What can hang from each mark
j_221: j_86 j_786 j_848
j_308: j_221 j_788
j_848: j_221
j_786: j_221
j_401: j_132 j_221 j_788
j_833: j_788
j_788: j_308 j_401
j_132: j_86

Every row comes from one small tree of marks. The marks that hang from a mark follow it in brackets, in the order of their numbers. Every link used is in the known rows. Which tree was each row made from?
Known rows
j_221[j_786 j_848]: [ 0.68  0.03  1.83 -0.19  0.02  0.54  0.78  0.73  1.63  0.70  1.59  0.52
  0.24 -2.18 -0.42 -0.74  2.20 -0.86 -2.23 -0.25  0.05]
j_833[j_788[j_308 j_401[j_221]]]: [-1.94 -0.87 -0.75  0.09 -1.88 -0.04  0.09 -3.13  3.74  1.91 -0.43  0.08
  0.62 -0.92 -1.33  0.08 -0.20  2.02  3.36  0.11  0.58]
j_308[j_221[j_786 j_848] j_788[j_401]]: [-1.49 -0.87 -1.67 -0.54 -0.92  0.51  0.81  0.14  4.20  1.68  5.12  0.26
  1.39 -0.61 -1.02 -0.97 -0.15  1.18  1.00 -0.38  1.09]
j_132[j_86]: [ 0.44  0.58  0.13  0.77 -0.15  0.04 -0.33  1.37 -0.83 -0.23 -1.55 -0.11
 -0.31 -0.39  0.44  0.02 -1.77  0.11 -1.16  0.18 -0.15]
j_833[j_788[j_401[j_132 j_221[j_86]]]]: [-2.27  0.02  2.33  0.45 -2.00 -0.09 -0.08 -3.02  4.88  1.23  2.18  0.10
 -0.26 -1.78 -1.79  0.24 -0.32  2.16  0.07 -1.66  0.20]
j_788[j_308 j_401[j_132 j_221[j_86 j_786]]]: [-2.76 -0.99  2.04  0.37 -0.54  0.24  1.64 -4.59  4.54  0.79  3.37 -1.17
  0.24 -1.29 -0.77 -1.27  3.22  3.00 -3.02 -2.34  0.21]
j_786[j_221[j_848]]: [ 1.25  2.07  2.02  0.35  0.12 -0.40 -0.14 -0.09  1.10  0.68  2.34  0.36
  0.87 -0.19 -0.67  0.41  1.13 -1.84  0.12 -0.25  0.33]
j_833[j_788]: [-0.34 -0.04  0.54 -0.35 -1.16 -0.47  0.03  1.44  0.75  1.17 -0.44  0.44
 -0.38 -0.13 -0.57 -0.02 -0.90 -0.78  1.27  0.64 -0.13]
j_401[j_221 j_788]: [-0.12  1.12  1.49  0.46  0.75 -1.48 -1.45 -1.98  1.26  0.50  1.40  0.48
 -0.85 -1.69 -0.46  0.61  0.27  2.00  0.95 -0.62 -0.27]
j_308[j_221[j_86 j_786] j_788[j_401[j_132]]]: [-3.04 -1.28 -0.60 -0.41 -0.91 -0.22  1.67 -0.90  3.99  1.16  6.72 -1.00
  0.36  1.31 -0.55 -1.45 -0.16  2.13 -1.81 -1.99  0.56]
j_788[j_401[j_132 j_221[j_786 j_848]]]: [-0.89  0.45  2.14  0.56 -0.21  0.52  0.57 -3.92  5.59  0.39  3.69  0.23
  0.48 -3.72 -2.41 -0.30  3.16  2.95 -0.63 -1.84  0.72]
j_308[j_221[j_786] j_788[j_401[j_132]]]: [-2.62 -1.08 -1.80 -0.32 -0.38 -0.64  1.38 -1.56  3.74  0.80  6.86 -0.88
  0.55  1.59 -1.30 -1.20  0.30  2.94  0.82 -1.40  0.79]
j_788[j_308]: [-0.40 -1.42 -0.58 -0.34 -0.08 -0.54  1.03 -0.45 -0.31  0.65  0.62 -0.56
  0.23  1.11  0.72 -0.46  0.85  0.41 -0.67  0.18  0.41]
j_833[j_788[j_308 j_401[j_132 j_221[j_848]]]]: [-1.31 -1.13  1.65 -0.01 -1.68 -0.88  0.88 -2.94  5.49  1.99  3.15  0.29
  0.54 -2.52 -1.86  0.26  1.55  2.79  1.16 -0.97  1.44]
j_308[j_788]: [-0.11 -0.27 -0.50 -0.08  0.14 -1.58  0.74 -0.22 -1.57  0.75  2.15 -0.38
  0.25  0.99 -0.42 -0.03 -0.75 -0.26  1.16  0.07  0.20]
j_401[j_788]: [-0.09  0.37  0.28  0.01  0.35 -1.18 -0.98  1.46 -0.56  0.73  1.24  0.41
 -0.87 -0.31  0.13  0.32 -0.23  0.85 -0.02  0.03 -0.46]
j_788[j_308 j_401[j_132 j_221]]: [-1.91 -1.15 -0.29  0.47 -0.49 -0.60  0.83 -5.20  3.73  0.24  2.83 -0.92
  0.49 -0.45 -1.24  0.00  1.88  4.22  0.75 -1.46  1.08]
j_308[j_221[j_86 j_848] j_788[j_401]]: [-1.71 -1.44 -1.06 -0.53 -1.74  0.39  0.34  1.06  3.74  1.72  4.44  0.28
  1.41 -0.58  0.02 -0.24 -2.49  0.75 -0.07 -0.78  1.18]
j_401[j_132 j_221[j_786 j_848] j_788]: [ 0.22  1.03  4.85  0.33  1.03 -1.91  0.15 -2.06  3.51  0.73  5.60  0.52
 -1.07 -3.56 -1.32 -0.19  3.87  2.46 -2.36 -1.95  0.10]
j_308[j_221 j_788[j_401[j_132]]]: [-2.19 -1.23 -2.68 -0.36 -0.72 -1.13  0.80 -1.36  3.35  0.67  5.60 -0.74
  0.65  1.98 -1.08 -0.12 -1.48  3.26  1.92 -1.10  1.40]
j_401[j_221]: [-0.11  0.53  1.24  0.50  0.26 -0.37 -0.51 -3.41  1.80 -0.16  0.16  0.05
  0.07 -1.34 -0.52  0.33  0.62  1.23  1.10 -0.56  0.21]
j_848[j_221[j_86]]: [ 0.53  0.48  0.07 -0.25 -0.65  0.02  1.16  0.47  1.25  0.84  1.98 -0.82
 -0.23 -1.14 -0.17 -0.37  0.57 -0.95 -1.27 -0.41 -0.36]

Which tree is each row?
[-1.68 -0.83 -1.50  0.45 -0.63  0.43  0.07 -4.28  3.18  0.72 -0.20 -0.36
  0.96 -0.87 -0.82  0.03  0.59  2.62  2.13 -0.59  0.83] : j_788[j_308 j_401[j_221]]
[-1.21 -0.29  2.31  0.56 -0.86 -1.08  0.79 -3.29  3.46  1.24  5.66 -0.14
  0.74 -2.80 -1.66  0.34  0.21  2.23 -1.03 -2.13  1.07] : j_308[j_788[j_401[j_132 j_221[j_86 j_848]]]]
[-0.95 -1.39  0.34 -0.02 -0.09 -2.59  0.30  1.66  2.39  0.52  4.49 -0.62
 -1.27  1.72  1.54 -0.42 -0.78  3.81 -2.62 -0.85  0.67] : j_401[j_132[j_86] j_788[j_308[j_221]]]
[ 0.26  0.58  0.67 -0.28 -0.29  0.60  1.88  0.18  1.68  1.10  2.66 -0.91
 -0.34 -1.65 -0.44 -1.46  2.09 -1.29 -2.60 -0.67 -0.78] : j_848[j_221[j_86 j_786]]
[ 0.82  1.65  3.38  0.35 -0.37  0.06  0.07  0.56  1.48  1.04  2.48  0.21
  0.72 -0.57  0.01  0.08  0.75 -2.57 -2.57 -0.85 -0.01] : j_786[j_221[j_86 j_848]]
[-2.23 -1.06  0.19  0.36 -1.20  0.82  0.34 -3.62  3.27  1.01  0.12 -0.50
  0.83 -1.25  0.03 -0.23  0.25  2.11 -0.47 -1.14  0.37] : j_788[j_308 j_401[j_221[j_86]]]
[-1.91 -2.03 -0.05 -1.33 -1.24 -0.42  1.45  0.77  4.05  1.88  2.36 -0.25
 -0.11  1.64  0.45 -1.66  0.80  0.59  0.14  0.40  0.32] : j_833[j_788[j_308[j_221[j_786]]]]
[-1.49 -1.89 -0.54 -0.91 -0.15 -0.05  1.43 -0.44  3.36  0.71  2.67 -0.76
  0.26  1.77  1.07 -1.75  1.70  1.24 -1.21 -0.28  0.44] : j_788[j_308[j_221[j_786]]]
[-1.46 -0.46  0.05  1.21 -0.60 -0.58  0.53 -3.85  3.24  0.08  1.21 -0.83
  0.22 -1.01 -0.73  0.07 -0.05  4.21 -0.55 -1.37  0.92] : j_788[j_308 j_401[j_132[j_86] j_221]]
[ 0.20 -0.06  3.51 -0.16 -0.48  0.91  0.95  1.31  1.80  0.96  1.74  0.34
  0.05 -2.72  0.29 -1.11  2.06 -1.66 -4.59 -0.86 -0.28] : j_221[j_86 j_786 j_848]
[-0.56 -0.24  1.02  0.16  0.56 -2.06 -0.39 -2.50  1.16  1.03  1.96 -0.14
 -0.58 -0.65  0.29  0.16  1.20  2.61  0.41 -0.50  0.23] : j_401[j_221 j_788[j_308]]
[-1.09 -0.72  0.64  0.15 -0.56  0.97  0.79 -3.35  4.66  1.41  1.61  0.23
  1.20 -3.27 -1.24 -0.70  2.89  1.92 -0.15 -0.72  0.80] : j_788[j_308 j_401[j_221[j_786 j_848]]]
[-0.76 -1.08  1.80 -0.88 -0.49 -0.53  1.36  1.24  2.99  1.73  5.79  0.00
  0.52 -0.66  0.53 -1.37 -0.04 -0.56 -2.86 -0.91  0.45] : j_308[j_221[j_86 j_786 j_848] j_788]
[-2.34 -2.26  0.03 -0.94 -1.70  1.87  1.23  0.55  5.83  1.73  3.15 -0.12
  1.18 -0.95  0.77 -1.65  1.18  1.04 -3.10 -0.95  0.94] : j_788[j_308[j_221[j_86 j_786 j_848]] j_401]
[-2.30 -0.85  0.53  0.48 -0.14 -0.02  1.35 -5.30  4.36  0.55  3.39 -1.04
  0.36 -0.79 -1.63 -0.99  3.39  3.79 -0.30 -1.73  0.54] : j_788[j_308 j_401[j_132 j_221[j_786]]]
[-1.64 -0.82  0.65 -0.70 -0.24 -0.55  1.32  0.24  2.12  1.20  4.80 -0.71
  0.20  1.53  0.68 -1.57 -0.42 -0.07 -2.09 -0.92 -0.01] : j_308[j_221[j_86 j_786] j_788]
[-1.48 -1.23  2.53  0.34 -1.17 -0.08  1.05 -3.49  4.86  1.10  3.85 -0.42
  0.74 -2.83 -0.69 -0.05  1.86  2.85 -2.67 -2.16  1.34] : j_788[j_308 j_401[j_132 j_221[j_86 j_848]]]
[-1.63 -0.98  1.95  0.15 -0.97  1.31  1.05 -3.00  4.82  1.69  1.88 -0.06
  1.12 -3.37 -0.49 -1.00  2.53  1.14 -2.64 -1.35  0.43] : j_788[j_308 j_401[j_221[j_86 j_786 j_848]]]
[-1.28 -1.69 -0.94 -0.84  0.05 -1.64 -0.13  1.09  2.22  1.20  3.56 -0.15
 -0.50  2.01  1.35 -0.37 -0.22  2.32  0.03 -0.01  0.68] : j_401[j_788[j_308[j_221]]]
[-1.57  0.41 -0.71  0.63  0.02 -0.07  0.35 -4.29  2.09  1.07  2.92 -0.38
  0.84 -1.29 -2.23 -0.57  0.55  1.70  2.46 -0.82  0.06] : j_308[j_788[j_401[j_221[j_786]]]]
[-1.26  0.99  1.17  1.17 -1.67 -0.41 -0.50 -2.38  4.23  0.64  0.23  0.16
 -0.41 -2.21 -2.03  0.52 -1.83  3.17  1.20 -0.88  0.26] : j_833[j_788[j_401[j_132[j_86] j_221]]]
[-1.16  0.23 -0.14  0.79 -1.93 -0.04  0.10  1.11  2.08  0.87  0.16  0.05
 -0.47 -0.63 -1.48  0.24 -2.27  1.70  0.31 -0.14  0.19] : j_833[j_788[j_401[j_132[j_86]]]]
[-1.39  0.28  3.65  0.57 -0.66  1.00  0.76 -3.35  5.64  0.68  3.63  0.07
  0.35 -4.14 -1.64 -0.62  2.81  2.09 -3.20 -2.54  0.40] : j_788[j_401[j_132 j_221[j_86 j_786 j_848]]]
[-1.95 -0.54 -1.56  0.36 -0.67 -0.57  1.06 -0.43  3.28  0.64  5.25 -0.89
  0.22  1.15 -0.92 -1.10 -1.70  3.04 -0.52 -1.11  0.65] : j_308[j_221[j_786] j_788[j_401[j_132[j_86]]]]
[-1.54 -2.19 -0.78 -1.19 -1.64 -0.87  0.83  0.99  3.34  1.72  1.83 -0.19
  0.02  1.91  0.84 -0.69 -0.93  0.93  1.25  0.59  0.82] : j_833[j_788[j_308[j_221]]]
